Each row was made from one walk, in order. Every step used is in the known rows, and no mark comes twice. Write each row's walk.
Known rows:
G -> H: [ 0.19 -2.53  1.99 -0.50  0.03  2.03  0.63  3.68 -1.27 -0.13  0.31 -0.63
 -0.76  0.16 -0.72 -1.11  0.53  0.99  0.78 -1.30  2.62 -2.43 -1.39]
G -> M -> J: [-0.90 -0.91  2.61  1.96  0.01  1.09  0.83  2.29 -2.44 -1.65 -3.81 -1.37
 -0.06 -3.34  0.22  0.61  5.45 -1.84  0.43 -3.63  1.06  0.19 -0.60]
Z -> W: [ 2.04 -0.47 -1.73 -0.50  0.93  0.32  1.55  0.38  0.26  1.61 -1.49  1.74
  0.14 -0.09 -0.09 -0.22 -0.57  1.30 -2.43  0.29 -2.51  1.34 -0.24]
M -> G: [ 1.82  0.18 -1.75 -0.86 -0.88 -0.81  0.38 -1.88  0.44  1.52 -2.28  0.59
 -1.62 -1.53  0.95  1.03 -0.63 -0.60  2.60 -2.48 -2.12 -2.40 -0.26]
W -> K: [ 0.11 -2.62  0.36  1.18 -0.73 -0.64 -1.35  3.01 -2.26 -2.22  0.50  1.16
 -1.31  3.51  1.85 -1.65 -3.33 -0.32  0.79  2.47  2.48  0.26  0.86]
Q -> G -> W -> K: [-2.84 -0.71 -0.44  4.97  0.47 -3.71 -2.94  0.34 -1.96 -3.54  4.15  1.59
 -0.51  1.10  1.98 -3.31 -1.05 -2.39  0.78  2.89 -0.71 -0.39  1.96]
Q -> G -> W -> K -> H -> Z: [-3.21  0.64 -1.84  0.66 -1.08  0.68  0.13 -2.22  3.14 -1.41  3.34 -1.12
  0.63  1.28  0.60 -2.83 -1.36  0.44 -0.58  3.10  2.05 -0.07  1.13]
M -> J: [ 1.14  0.20  1.09  0.83 -1.12  1.13  1.89  3.35 -1.40 -1.80 -3.37  0.76
 -1.26 -1.93  0.49 -1.22  3.21 -1.41 -0.48 -2.98 -0.58 -1.25  0.70]
G -> H -> Z -> W -> K: [-2.07 -2.74 -0.38 -0.49 -0.56  1.78 -0.67  1.08 -0.46 -1.70  0.61 -1.11
  0.94  1.72  0.30 -1.89 -2.88  2.39 -2.25  4.09  1.86  2.91 -0.40]
W -> G: [ 1.86  0.71  2.78  0.69 -1.99 -1.02 -1.54  1.65 -0.45 -0.97  2.03  1.52
 -0.17  0.91  0.18 -1.04 -3.14  0.90  4.04  0.09 -2.34 -4.93  0.82]
Q -> G: [ 0.70  0.86  0.75  1.19 -1.67 -0.17 -0.68 -0.47  0.68  0.40  3.87  2.17
 -0.54 -0.47  1.30 -1.30 -0.15 -2.57  1.90  0.12  0.56 -3.18  0.48]
J -> M -> G -> H -> Z -> W: [-0.66  0.07 -2.49 -3.33  0.53  3.43  0.36 -2.97  0.00  2.51 -2.80 -1.80
  1.09 -0.67 -1.55  0.97  1.49  4.34 -0.83 -0.27 -0.28  3.05 -1.51]
K -> H -> Z -> W -> G -> M -> J: [-2.03  2.19  2.29 -0.31 -1.37  2.23  0.17 -1.16  2.55 -0.70 -1.91 -2.00
  2.60 -4.94 -0.82  0.91  2.82  0.33 -1.39 -1.81 -1.21  1.17 -2.27]
J -> M -> G -> Q: [-0.97  0.85 -2.98 -1.71  2.84  2.61 -0.09 -5.76 -4.37  3.61 -1.29  0.94
 -0.11  1.00  0.35  1.48  2.30  3.40  4.19 -2.03 -0.65 -1.19  1.62]
G -> W -> K -> H: [-1.63 -1.17 -2.04  1.22  1.87 -1.12 -0.07  1.64  0.70 -1.33  0.13  0.46
 -0.75  1.81  0.80 -1.73 -1.68  0.27 -2.41  1.18  1.37  1.28 -0.58]
M -> G -> W -> K -> H: [-1.94 -0.21 -3.47  0.65  1.53 -2.32 -0.81 -1.21  1.81 -0.50 -0.65  0.36
 -1.13 -0.58  1.19 -0.41 -1.83 -0.84 -1.34 -0.20 -0.41  1.05 -1.42]
K -> W: [ 1.64 -1.79 -3.07 -1.41 -0.22 -0.84  1.23  2.79  2.03  1.06 -1.15  0.90
 -3.65  3.03 -0.71  0.10  0.46  0.75 -1.04 -2.43  0.17  0.71  0.52]
H -> G -> W -> K: [ 0.33  0.80  0.83  1.70  1.27 -4.59 -1.20  0.89 -2.61 -2.23  0.49 -0.83
  0.09  2.79 -0.26 -0.33 -2.40 -0.28  0.21  3.97 -2.34  0.81  3.28]
K -> H: [ 1.74 -0.16 -1.06 -2.44  0.04  2.18  2.35  1.29  2.91  2.27 -0.94  0.86
 -1.04  0.84 -0.13  0.02 -0.85  0.56 -1.46 -1.28  2.57 -1.05 -1.77]
Z -> H -> G: [ 6.97  0.48  1.75 -2.69 -1.80  0.23  3.40  0.26  1.51  2.45  0.56 -0.45
  1.84  1.58 -2.70  3.09 -0.66 -1.93 -1.19  0.08  0.93  0.05  0.73]
M -> G -> Q: [-0.79  0.41 -2.56 -0.69  1.45  1.41  1.13 -5.85 -1.98  2.68 -0.02  0.86
 -0.10 -1.26  0.89  0.74  0.51  1.65  3.90 -1.81 -2.58 -3.71  1.71]
Q -> G -> W: [-1.19  0.83 -0.84  4.12  0.93 -2.71 -0.33 -0.93 -0.54 -1.14  3.23  1.24
 -0.16 -1.11  0.34 -2.69  2.10 -1.45  1.39 -0.24 -2.94 -2.78  2.03]

Which walk is each row?
[-0.29 -1.46 -0.63 -1.92 -0.30  3.43  2.21 -0.17  1.15  0.90 -0.74 -1.77
  1.35 -0.43 -1.62 -1.14  0.04  4.01 -2.05  1.13 -0.14  0.95 -0.68] | G -> H -> Z -> W
[ 0.08  3.15 -0.84 -3.63  2.78  1.03  0.89 -4.89  0.40  3.68  2.01  0.56
  2.37  0.88 -0.56  2.27 -2.82  1.35 -2.92  4.22 -1.09  2.08  1.07] | Z -> W -> K -> H -> G -> Q
[-0.40 -1.12  1.80 -0.81 -1.17 -0.73 -2.16  4.05  1.31 -0.63  2.78  0.10
 -1.93  0.60 -1.45 -0.59 -1.14  1.06  1.40 -2.17 -0.24 -2.48 -1.67] | K -> W -> G -> H
[-0.11 -0.75 -2.38 -1.52  0.95  0.69 -0.07  0.95  2.51  0.80 -0.13  1.90
 -0.12  0.95  1.22 -0.18 -3.52 -0.22 -5.09  2.16  1.83  4.01 -2.81] | Z -> W -> K -> H
[ 1.58  0.72 -2.27 -1.90  0.60  0.62 -0.94 -1.89 -2.13  2.57 -3.53  0.82
 -1.66  1.04  0.30  1.94  1.31  1.25  2.93 -2.59  0.10  0.45 -0.53] | J -> M -> G
[ 1.40  0.29 -0.01 -0.41 -1.71 -2.35 -1.70  2.35  2.11 -0.32  1.85  1.64
 -2.50  2.04 -0.67 -0.17 -2.32  0.83  1.84 -1.65 -2.58 -2.34  0.59] | K -> W -> G
[-2.73  0.42 -1.54  2.18  0.93 -1.67 -1.51 -0.19  2.05 -1.32  3.80  1.59
 -0.44  0.16  1.59 -2.09 -1.44 -2.36 -1.95  1.70  1.52  0.49 -0.77] | Q -> G -> W -> K -> H
[-0.60  2.70  2.40 -1.19  0.76 -0.61 -0.44  0.07  0.83  0.13 -2.64 -1.79
  1.82 -3.91 -0.32  3.45  1.94 -3.40 -4.83  0.69  0.24  5.71 -2.36] | Z -> W -> K -> H -> G -> M -> J
[-1.41  0.36  2.44  1.70 -1.19 -1.37 -1.80  2.64 -0.05 -2.23 -1.41 -0.66
 -1.07 -2.94 -0.47  1.14  4.08 -1.85  1.00 -4.51 -1.44  0.22 -0.86] | K -> W -> G -> M -> J
[-1.85  0.75  3.11  3.03 -1.12  0.38 -0.97  0.39 -1.09 -1.58  0.14 -0.27
  0.30 -4.97  1.11  0.17  5.71 -4.68  0.82 -2.96  1.13 -0.54 -0.87] | Q -> G -> M -> J
[ 2.32  2.59  0.65  0.45  1.76 -3.84  1.57 -0.29 -1.12  0.27 -0.87 -1.45
  0.45  0.92 -2.24  0.53  0.75  0.89  0.64  1.13 -4.79 -1.45  3.53] | H -> G -> W
[-0.71 -1.78 -1.68 -0.22 -0.91  0.85  0.01 -0.31 -0.14 -1.40 -0.28  0.03
  0.70  2.82  0.91 -1.81 -3.62  2.30 -1.82  4.55  0.25  3.13  1.18] | H -> Z -> W -> K
[-2.06  0.39 -3.89 -0.18  2.66 -1.22 -1.95 -1.10 -0.35  0.25 -1.87  0.40
 -1.22  1.54  0.75  0.31 -0.22  0.64 -1.24 -0.23  1.37  3.40 -1.59] | J -> M -> G -> W -> K -> H
[-1.95 -1.27 -2.45  3.32  1.07 -4.26 -2.09 -0.85 -2.23 -2.66 -0.77  0.36
 -1.27  0.20  1.70 -1.20 -1.55 -0.63  1.43  0.72 -2.79  0.32  1.34] | M -> G -> W -> K
[ 3.94  0.61  0.72 -2.45  0.75  2.47  3.91 -3.86 -0.98  3.53  2.28 -0.14
  2.94  1.48 -2.34  2.73  0.61  0.49  0.47  0.35  0.13 -1.50  2.77] | Z -> H -> G -> Q
[ 4.33 -0.76  3.24 -1.31 -0.34  0.27  1.97 -0.71  0.33  2.55 -0.20 -2.58
  2.82  0.13 -2.58  4.92  1.90 -2.20  0.18 -0.85  2.85  1.66 -0.61] | Z -> H -> G -> M
[-0.40 -0.56  4.16  1.73 -0.55 -0.93 -2.51  0.52 -1.47 -0.48  1.16 -0.92
  1.05 -0.54 -0.11  1.15 -0.28  0.26  4.78 -0.83 -0.10 -2.97 -0.52] | W -> G -> M
[-1.00  0.72  4.79  2.54 -1.37 -0.24 -1.61  2.06 -2.06 -2.71 -1.40 -0.72
  0.73 -3.84  0.28  0.46  3.33 -1.80  2.62 -3.20 -1.19 -1.94 -0.61] | W -> G -> M -> J
[ 1.25 -0.33 -2.17 -1.69 -0.65  2.30  2.81 -1.60  1.58  1.31 -1.72 -0.55
  1.21  0.87 -0.92 -0.87 -0.74  3.81 -1.61  1.75 -1.89  1.10  1.23] | H -> Z -> W
[-0.71 -1.08 -1.40 -2.49 -1.96  3.22  1.53  0.09  2.71 -0.32 -0.03 -1.42
 -0.16  3.52  0.35 -1.46 -3.31  2.35 -0.76  2.84  4.57  0.37  0.27] | W -> K -> H -> Z
[-0.44  2.24  3.74 -0.95 -0.11 -0.36 -0.46  1.16  0.03 -0.82 -2.47 -2.28
  0.88 -2.53 -0.14  3.09  2.12 -3.73 -2.14  0.02  2.49  3.09 -1.50] | W -> K -> H -> G -> M -> J
[-0.99 -0.73  2.42  0.75 -1.16  1.29 -1.09  1.55  0.11 -0.01  4.65  0.58
 -0.28 -1.85  0.31 -1.68  0.82 -2.19  1.42 -0.47  2.66 -3.27 -1.78] | Q -> G -> H
